Each row comes from the steps of one path. Every step used is in the known rows, and no mark comes twice. Write the path behind each row, first mark first.
Known rows:
u q l k: [ 0.39  1.03 -0.98 -0.29  1.94  0.24 -1.17  1.11  0.29 -1.75 -2.31  1.96
 -0.26 -0.65  3.01  0.42  0.11 -0.07 -0.10]
n k u v l: [-0.50 -0.22 -0.41 -2.71  1.47  0.66  1.56  0.19 -1.04 -0.39 -2.40  0.82
 -0.52  0.02  1.31 -0.34 -2.33 -1.33 -0.22]
q u v n k: [-0.22  0.16 -0.45 -2.25  0.11  0.38  0.54  0.72 -1.56 -0.57 -4.82 -0.62
 -0.50 -0.06  3.70 -1.82 -0.88 -2.11 -0.22]
q l k: [-0.09  0.36 -0.05 -0.37 -0.81  0.25 -0.93  0.21 -0.17 -1.58 -1.46  1.70
 -0.21  0.11  2.95  0.31  0.06  0.14 -0.15]
n k u q: [-0.03  1.36 -1.03 -2.33  2.81  0.19  0.45  1.38 -0.77 -0.29 -1.09  1.49
 -0.44 -0.14  0.70 -0.17 -0.70 -1.55 -0.18]
k u q: [-0.04  1.48 -1.36 -2.31  2.71  0.15  0.49  0.81  0.80 -0.13 -0.85  1.68
 -0.13 -0.23  0.29 -0.37  0.76  0.28 -0.04]
q l: [-0.12 -0.02  0.19 -0.32 -0.81  0.23 -0.07 -0.49  0.15 -1.05 -1.41  0.26
  0.12  0.10  0.03  0.19  0.99  0.35  0.12]
k u q l v: [-0.12  1.32 -1.46 -2.37  2.08  0.71  4.03  0.38  0.93 -1.75 -1.82  1.89
 -0.24  0.36  1.06 -0.51  1.98  0.50 -0.54]
n q u v: [-2.61  0.72 -0.96 -1.11 -0.93  0.37  0.40  0.24  0.30 -0.86 -5.34  0.54
 -0.05 -0.21  0.34 -0.39  0.69 -0.28  0.16]
l v n q u: [-2.34  0.28 -1.00 -0.37 -0.63  0.43  3.63  0.25  0.26 -0.82 -1.89  0.34
 -0.03  0.46  4.47 -1.97  0.02 -0.54 -0.96]
l q u v n: [-0.43  2.24 -2.24 -1.09 -0.07  0.33 -0.87  0.56  0.45 -1.67 -4.33 -0.30
 -0.03  0.02  3.15 -2.06  0.04 -0.30 -0.06]
l v n k: [-0.01 -0.65 -0.06  0.49  0.40  0.38  3.50  0.64 -1.67 -0.54  0.49 -0.63
 -0.58  0.33  4.43 -1.47 -1.40 -2.29 -0.96]
u v n: [-0.16 -0.62 -0.42  0.15  0.20  0.43  0.33  0.22  0.00 -0.16 -2.30 -0.48
 -0.31 -0.57  3.35 -1.62  0.66 -0.27 -0.17]
v n k: [ 0.03 -0.50  0.30  0.24  0.25  0.08 -0.08  0.60 -1.61 -0.02  0.11 -0.66
 -0.37 -0.11  3.72 -1.20 -1.65 -2.14 -0.45]
q u v n: [-0.23  0.21 -0.76 -2.13  0.08  0.36  0.61  0.16  0.09 -0.43 -4.55 -0.37
 -0.19 -0.11  3.35 -2.08  0.59 -0.12 -0.12]
n k: [-0.09 -0.07  0.30 -0.08  0.06 -0.04 -0.11  0.58 -1.61 -0.20 -0.20 -0.22
 -0.31  0.04  0.40  0.22 -1.48 -1.94 -0.08]
v n q l k: [-2.40 -0.06 -0.33  1.38 -1.43  0.33 -1.13  0.42  0.15 -1.60 -1.43  2.01
 -0.20 -0.41  6.73 -0.91 -0.07 -0.38 -0.44]
k u q l: [-0.09  1.48 -1.19 -2.57  1.87  0.39  0.42  0.38  1.01 -1.21 -2.29  1.95
 -0.04 -0.18  0.42 -0.22  1.74  0.73  0.03]
v l q u: [-0.13  1.99 -1.90 -1.43  1.13  0.21 -0.55 -0.01  0.59 -1.47 -1.49 -0.02
  0.42  0.44  0.49 -0.51 -3.01  0.14 -0.13]

Which path is each row?
[-0.73  0.92 -0.75 -2.84 -0.69  0.67  0.07  0.24  0.30 -1.77 -4.04  2.92
 -0.58  0.18  3.32 -0.30  1.64  0.54  0.14] | q l k u v
[-0.01  1.00 -0.93 -2.32  2.13  0.49  0.33  1.00 -0.64 -1.20 -2.15  1.38
 -0.37 -0.28  4.03 -1.47  0.13 -1.43 -0.33] | v n k u q l
[-0.57  0.61 -0.80 -2.45  0.01  0.46  1.02  0.10  0.45 -0.25 -2.62  1.24
 -0.31  0.16  0.28 -0.66  1.58  0.41  0.16] | k u v
[-0.17  1.25 -1.11 -2.47  2.11  0.73  3.88  0.96 -0.66 -1.96 -2.00  1.61
 -0.54  0.43  1.38 -0.23  0.45 -1.42 -0.65] | n k u q l v
[-0.01 -0.93 -0.27 -0.33  1.46  0.45  0.93 -0.36  0.07 -0.31 -2.19 -0.36
 -0.05 -0.51  0.60 -0.20 -1.66  0.06 -0.19] | u v l
[-2.64 -0.23 -0.63  1.20 -1.43  0.65 -0.89  0.56  0.08 -1.96 -4.12  1.86
 -0.47 -0.78  6.75 -1.08  0.69 -0.44 -0.27] | u v n q l k
[-0.28  2.79 -1.97 -1.22 -0.29  0.00 -1.17  0.44  0.45 -1.46 -1.96  0.20
  0.24  0.62 -0.05 -0.44 -0.58 -0.04  0.14] | l q u
[-0.52  0.71 -0.11 -2.38  0.08  0.20  0.61  0.46 -1.15 -0.12 -0.25  1.15
 -0.37  0.53  0.71 -0.21 -0.75 -1.40 -0.10] | n k u
[-0.58  0.53 -1.06 -2.18  0.29  0.49  0.16  0.82  0.13 -0.51 -2.32  2.40
 -0.70 -0.04  6.61 -1.92  0.53  0.04 -0.27] | l k u v n
[-0.04 -0.15 -0.69 -2.66  1.31  0.46  1.24 -0.28  0.15 -0.58 -4.39 -0.29
  0.05 -0.07  0.62 -0.71 -1.68  0.18 -0.07] | q u v l
[-0.69  0.57 -0.42 -2.55  0.04  0.45  0.92  0.60 -1.15 -0.47 -2.89  0.94
 -0.71  0.14  0.72 -0.40  0.07 -1.50  0.06] | n k u v
[-3.00  0.22 -0.86 -1.15 -1.49  0.81  0.69 -0.16  0.87 -1.46 -4.15  1.82
 -0.16 -0.33  4.07 -1.67  2.29  0.30 -0.13] | k u v n q l
[ 0.00 -0.62 -0.34  0.59  0.37  0.36  3.57  0.10 -0.04 -0.31  0.72 -0.39
 -0.24  0.33  4.02 -1.76  0.11 -0.34 -0.97] | l v n
[-0.43  1.17 -0.68 -2.29  0.06  0.14 -0.19  0.61  0.13 -0.36 -0.02  2.88
 -0.42  0.51  3.27 -0.35 -0.13  0.32 -0.16] | l k u
[-2.37  0.81 -0.63 -0.93 -0.91  0.06  0.01  0.16  0.30 -0.55 -2.65  0.75
  0.21  0.18  0.38 -0.19 -0.06 -0.17 -0.04] | n q u
[-0.04  0.24 -0.90 -2.66  1.40  0.45  0.32  0.39 -0.03 -1.02 -4.46  1.17
 -0.26 -0.09  3.59 -0.52 -2.53 -0.07 -0.19] | q u v l k
[-0.57  1.15 -0.48 -2.61 -0.82  0.37 -0.17  0.08  0.28 -1.45 -1.43  3.17
 -0.28  0.56  3.29 -0.15  0.84  0.69 -0.10] | q l k u
[-2.47  0.04 -0.03  1.01 -1.68  0.30 -0.25 -0.32  0.45 -1.31 -1.77  0.89
  0.20 -0.20  0.43  0.42  0.90  0.05  0.09] | n q l
[-2.47 -0.15 -0.44  1.30 -1.49  0.58  3.23 -0.31  0.31 -1.84 -1.38  0.76
 -0.01  0.29  1.18  0.17  1.11 -0.16 -0.60] | n q l v
[ 0.30  0.51 -1.05 -0.06  2.06  0.48  3.31  0.46  0.50 -1.84 -1.88  0.44
 -0.08 -0.13  0.68  0.02  1.19 -0.04 -0.51] | u q l v
